In the rows, zero is written as 128.
Known rows, with every step that occurs
muris/vazosep: [161 205 142 138 120 131 153 117 107 131 153  99 167 151  62 132 146  85
 134 170 129 118 151  87 111 196  95 124 123]
mudef/salug/relefom: [141 108  74 114 103 155 149 134 151 134 126  85 143 139 140 154 135 139
 161 158 121 139 110  92 103 187 157 101 158]
mudef/salug/ruku/rige/kolit/gukivuv/tasek: [150 155  92 129 110 157  88  76 137 101 121 113 126 159 136 159 126 163
 148 154 174 129 113 159 142 160 140 131 144]
ruku/salug/relefom: [ 96 105 108 115 133 108 172 145 114  89 161 119 104 135 145 139 130 105
 171 177  97 109  86  95 152 180 129 115 158]
relefom/salug/ruku/rige: [124 171 133 155 133 130 169 122 129  84 148 165 107 147 116 124 135 146
 152 179 178 114 120 134 146 149 197 132 164]
tasek/gukivuv: [ 92 156 122 123 131 163 150  75 152  61  91 100 162 166 141 126  94 113
 110 134  55 112 101  88 137 165 108 106 113]
relefom/salug/ruku/rige/kolit/serub/muris: [100 158 143 146 140 136 150  90 135  86 124 161  99 136  89 117 108 125
 189 142 167 123 129 129 139 154 183 146 143]
kolit/rige/ruku: [189 153 130 106 122 129 149 135 137  97 102  93 120 151 155 107 123 104
 126 123 152 104 120  98  98 180  89 154 118]
kolit/gukivuv/tasek: [159 174  88 135 118 129 145 111 130  54  99 119 132 154 141 170 104  93
 117 155 116 117 117 133 172 146  61 129  46]
vazosep/muris: [163 150 143 130 117 126 169 124 148 116 142  95 162 170 134 161 145  98
 105 159  74 131  96 122 139 172  87 167  73]
ruku/rige/kolit/gukivuv/tasek: [131 155 148 188  97  76 125  64 111  83 107 115 115 176 130 141  94 154
 123 106 137 104  86 170 147 155  83 147 131]
mudef/salug/relefom/gukivuv/kolit/rige: [161 111  97 115 118 137 131 101 165 129 117 111 154 127  80 139 157 163
 164 133 155 150  96 102  94 185 163 138 148]
relefom/gukivuv: [149 168 145 166 148 109 166  95 140  64 119 144 143 159  94 142 138 124
  86 118  81 128  91 120 153 169 118 147 122]
kolit/serub/muris/vazosep: [140 185 148 105 141 135 155  96 137  96 141  98 140 119  57 136  76  59
 174 154 106 127 162  82  85 208  82 151  80]
tasek/gukivuv/kolit/rige/ruku/salug/mudef: [ 73 131 142  65 167 191 108  72 149  63  81 120 171 148 106 105 109 103
 162 149 102 112  78  97 124 130 106 121 114]
serub/muris: [116 153 189 155 122 144 171 133 155  61 120 101 121 159  90 134  67  49
 140 150 100 114 152  65 120 195 103 111 133]
serub/kolit/rige/ruku: [174 152 161  84  90 114 123 122 129 119 100  65  96 120 139 102 104  97
 128 104 107 108 133  62  92 212 122 155 125]
ruku/salug/relefom/gukivuv: [ 90 108 121 129 151 104 163 121 127  74 156 146 106 134 125 144 145 127
 154 151  90 119  69 108 172 197 132 133 155]
ruku/rige/kolit: [130 147 173 193  99  66 145  78 104 105 125 102 118 181 120 121 101 153
 118 106 120 101  87 151 118 153 119 141 184]
mudef/salug/ruku/rige: [154 158 116 126 123 149 121 107 145 107 155 103 130 153 135 147 121 163
 131 186 171 122 120 138 109 180 174 127 187]
salug/ruku/rige: [177 174 167 143 114  97 134 123 125  91 161 124 127 145 132 132 129 150
 113 178 122  84 118 133 153 161 157 127 185]
gukivuv/tasek: [200 162 124 128  95 133 160 133 117  61 127 110  87 197 151 172 123  93
 128 161 130 108 108  82 147 122  93 122 105]
gukivuv/relefom/salug/ruku/rige/kolit: [147  83 133 171 116 161 133 105 133 110 152 174 129 112 106 145 129 138
 188 165 165 109 106 111 140  85 189 124 172]
serub/kolit/gukivuv/relefom/salug/ruku: [129 125 121 114 109 151 114 106 141 106 124 130 143  57 100 141 101  96
 157 155  95 123 141  92 153 163 164 129  90]
relefom/salug: [106 161 103 155 136 145 203 130 126  84 120 143 113 163 113 127 125 101
 149 161 151 137 117 104 128 137 165 127 118]
gukivuv/kolit/rige/ruku/salug: [151 139 152  99 152 124 133 120 122 105 127 120 130 145  98  94 118  82
 171 167 166 118 113 104  90 115 107 153 104]
tasek/gukivuv/kolit/rige/ruku/salug: [ 82 139 139  87 156 167 115  68 154  71  95 119 153 154 118  92  95 106
 162 148 119 117  95  91 106 144 100 131  95]
tasek/gukivuv/relefom: [114  96 125 130 123 190 132  78 168  71 113 119 175 129 136 148  82 118
 138 156  67 107  95  70 126 128 118  99 124]
ruku/salug/relefom/gukivuv/tasek: [114 109 119 121 136 111 153 124 124  60 158 153  79 152 139 164 148 124
 163 155 111 119  63  97 179 186 121 133 144]
rige/kolit/serub/muris/vazosep: [122 160 134 129 128 134 129  62 110 123  97  95 147 138  54 117 101  65
 185  97  80 134 143 103 108 158  78 144  96]
relefom/gukivuv/kolit/rige: [181 168 164 147 145  91 149  83 142  80 112 141 156 146  34 113 149 130
 112 122 131 132  96 114 118 135 128 174 113]
gukivuv/relefom/salug/ruku/rige: [157  94 140 160 121 161 149 127 146  93 173 174 126 106 113 153 121 141
 176 197 177 105 111 102 134 103 192 123 168]
tasek/gukivuv/kolit/serub/muris/vazosep: [ 81 171 155  95 154 173 115  44 159  88 104 114 188 129  45 111  71  79
 180 156  80 129 135  75  89 158  95 122  64]
gukivuv/relefom/salug: [144  81 115 157 123 173 176 133 146  92 151 160 132 116 109 155 112 103
 174 182 155 123 112  81 117  94 164 120 135]

Rows
[151 115 141  94 133 114 128 133 129 120 126 120 136 126 105  95 133  97
 192 162 154 113 109  93  99 131 115 140 111] -> gukivuv/kolit/rige/ruku/salug/relefom
[142 111 151 129 131 101 140 106 161 103 117 148 155  97  61 136 127 115
 183 120  61 128 105  84 135 173 136 128 105] -> salug/relefom/gukivuv/kolit/serub/muris
[171 158 164 138 156 110 127  90 151  86 105 154 151 143  68 106 144 121
 124 113 130 131  96 114 118 141 110 165  96] -> relefom/gukivuv/kolit/rige/ruku
[102 153 116  90 154 152 133  49 149  82  92 114 184 137  99 114  81 110
 155 150  56 128 102 100 104 106 115 127  62] -> tasek/gukivuv/kolit/serub
[122 168 128 120 105 105 133 100 126 100 101  81 141 101 113 130  83  86
 111 126  52 123 136 102 138 200 112 135  79] -> serub/kolit/gukivuv
[119 188 200 154 122 155 149 122 141  96 143 101 142 148  36 131  91  38
 157 161 132 117 178  55 107 237  85 110 130] -> serub/muris/vazosep
[146 143  89 124 127 108 146  69  97 119  87  92 143 148 112 119 117 100
 154  93  55 130 103 130 122 102  97 151  97] -> rige/kolit/serub
[ 74  87 115 116 145 229 143  81 168  57  96 148 177 124 117 158 104 115
 162 161  93 118  80  80 141 109 155  93 137] -> tasek/gukivuv/relefom/salug/mudef
[142 152 160 109 147 119 151  98 138  94 125 117 152 125  49 120  69  56
 185 171  96 130 143  93  82 104 112 142  68] -> gukivuv/kolit/serub/muris
[ 81  96 112 135 135 210 150  79 171  68 111 147 159 129 127 142  90 123
 160 157 105 120  96  72 127 123 149 104 116] -> tasek/gukivuv/relefom/salug
[ 90 100 115 103 152 148 131 155 127  95 142 139 106 137 209 129 116  84
 178 161  90 107  95  97 148 184  97 102 116] -> rige/ruku/salug/relefom
[112 161 129 165 128 130 154 103 118  99 130 163 109 153 109 117 144 145
 164 146 169 121 112 139 156 133 193 131 167] -> relefom/salug/ruku/rige/kolit
[120 169 111 158 124 137 134  93 122  79 115 173 101 153 116 137 137 146
 168 147 185 120 110 154 181 132 162 136 121] -> relefom/salug/ruku/rige/kolit/gukivuv/tasek
[118 108 132 116 148  92 154 114 129  84 148 142 112 126  85 124 152 132
 172 152 129 119  70 104 142 178 138 155 152] -> ruku/salug/relefom/gukivuv/kolit/rige
[141 133 131  75 155 153 143 134 126  74 111 104 112 151 149 122 132  91
 145 144 152 102  92 110 124 173  91 153 148] -> kolit/rige/ruku/salug/mudef
[162  93 113 143 127 186 153 138 145  99 158 172 139 100 109 155 136 109
 184 197 149 115 123  83 145  85 187 116 144] -> gukivuv/relefom/salug/ruku
[116 109  81 162 130 165 114  80 122 113  86 151 178 104  95 134 134 104
 175 119  99 129 116 142 183  84 125 121  96] -> rige/kolit/gukivuv/relefom/salug/ruku
[152 115 118  88 131 123 145 145 134  98 122 105  98 136 166 112 133 113
 163 137 155 102  99  92 116 203  98 150 136] -> kolit/rige/ruku/salug/relefom
[ 97 108 113 102 165  95 153 104 124  87 158 154 118 112  99 137 136 124
 184 161  87 131  71 115 145 158 135 151 116] -> ruku/salug/relefom/gukivuv/kolit/serub
[159 155  86 101 129 181 127 120 142 110 135 100 147 147 128 146 141 124
 138 187 137 136 133 115 121 156 164 113 154] -> mudef/salug/ruku
[197 157 153 118 115  98 158 114 124 110 116  95 155 147  50 101 130  99
 145 161 153 117 125  94  84 101 123 155 117] -> gukivuv/kolit/rige
[ 93 153 142 119 140 160 134  68 150  80  94 113 185 156  96 111  94 102
 139 155  63 121 104  87 118 114 118 102  93] -> tasek/gukivuv/kolit
[103 103  80 177 127 153 134  73 122 108  80 139 171 117  93 133 116  99
 168 106 101 136 107 139 161  92 109 125  86] -> rige/kolit/gukivuv/relefom/salug
[147 143 126  94 144 130 150 132 130  82 122 104  94 154 161 106 119  97
 142 144 167 105 106 103 106 188  88 163 126] -> kolit/rige/ruku/salug
[148 169 145 159 116  96 107  85 117 103 122 128 152 132 120 122 132 148
 125 134 105  95 114 166 179 149 131 131 154] -> salug/ruku/rige/kolit/gukivuv
[123 120 106 166 136 145 136 104 155  79 138 172 165  81 112 154  98 135
 153 180 159 114 118 153 159 137 143 133 101] -> kolit/gukivuv/relefom/salug/ruku/rige
[ 82  95 131 152 125 192 111  52 163  81 110 160 154 126 122 133  99 155
 175 137 118 108  88 100 144 117 169 108 155] -> tasek/gukivuv/relefom/salug/ruku/rige/kolit
[181 116 123 139  98 107 146 127 144  85 120 146 115 143 131 171 166 144
 144 115  81 111  79  78 179 176 126 117 129] -> salug/relefom/gukivuv/tasek
[109 104 121 108 153 151 115 139 134  70 141 167  82 149 209 152 131 101
 176 142 107 113  76  98 171 185  90 114 103] -> rige/ruku/salug/relefom/gukivuv/tasek
[118 144 179 171 111  74 141  61 124  92 121 102 106 159 104 121  62 136
 148 100 117 109 102 146 100 173 107 158 155] -> ruku/rige/kolit/serub/muris
[ 91 103 115  88 182 135 114 118 135  96 141 169 120 111 169 124 117  96
 197 149  87 127  84 118 138 160 103 134  75] -> rige/ruku/salug/relefom/gukivuv/kolit/serub
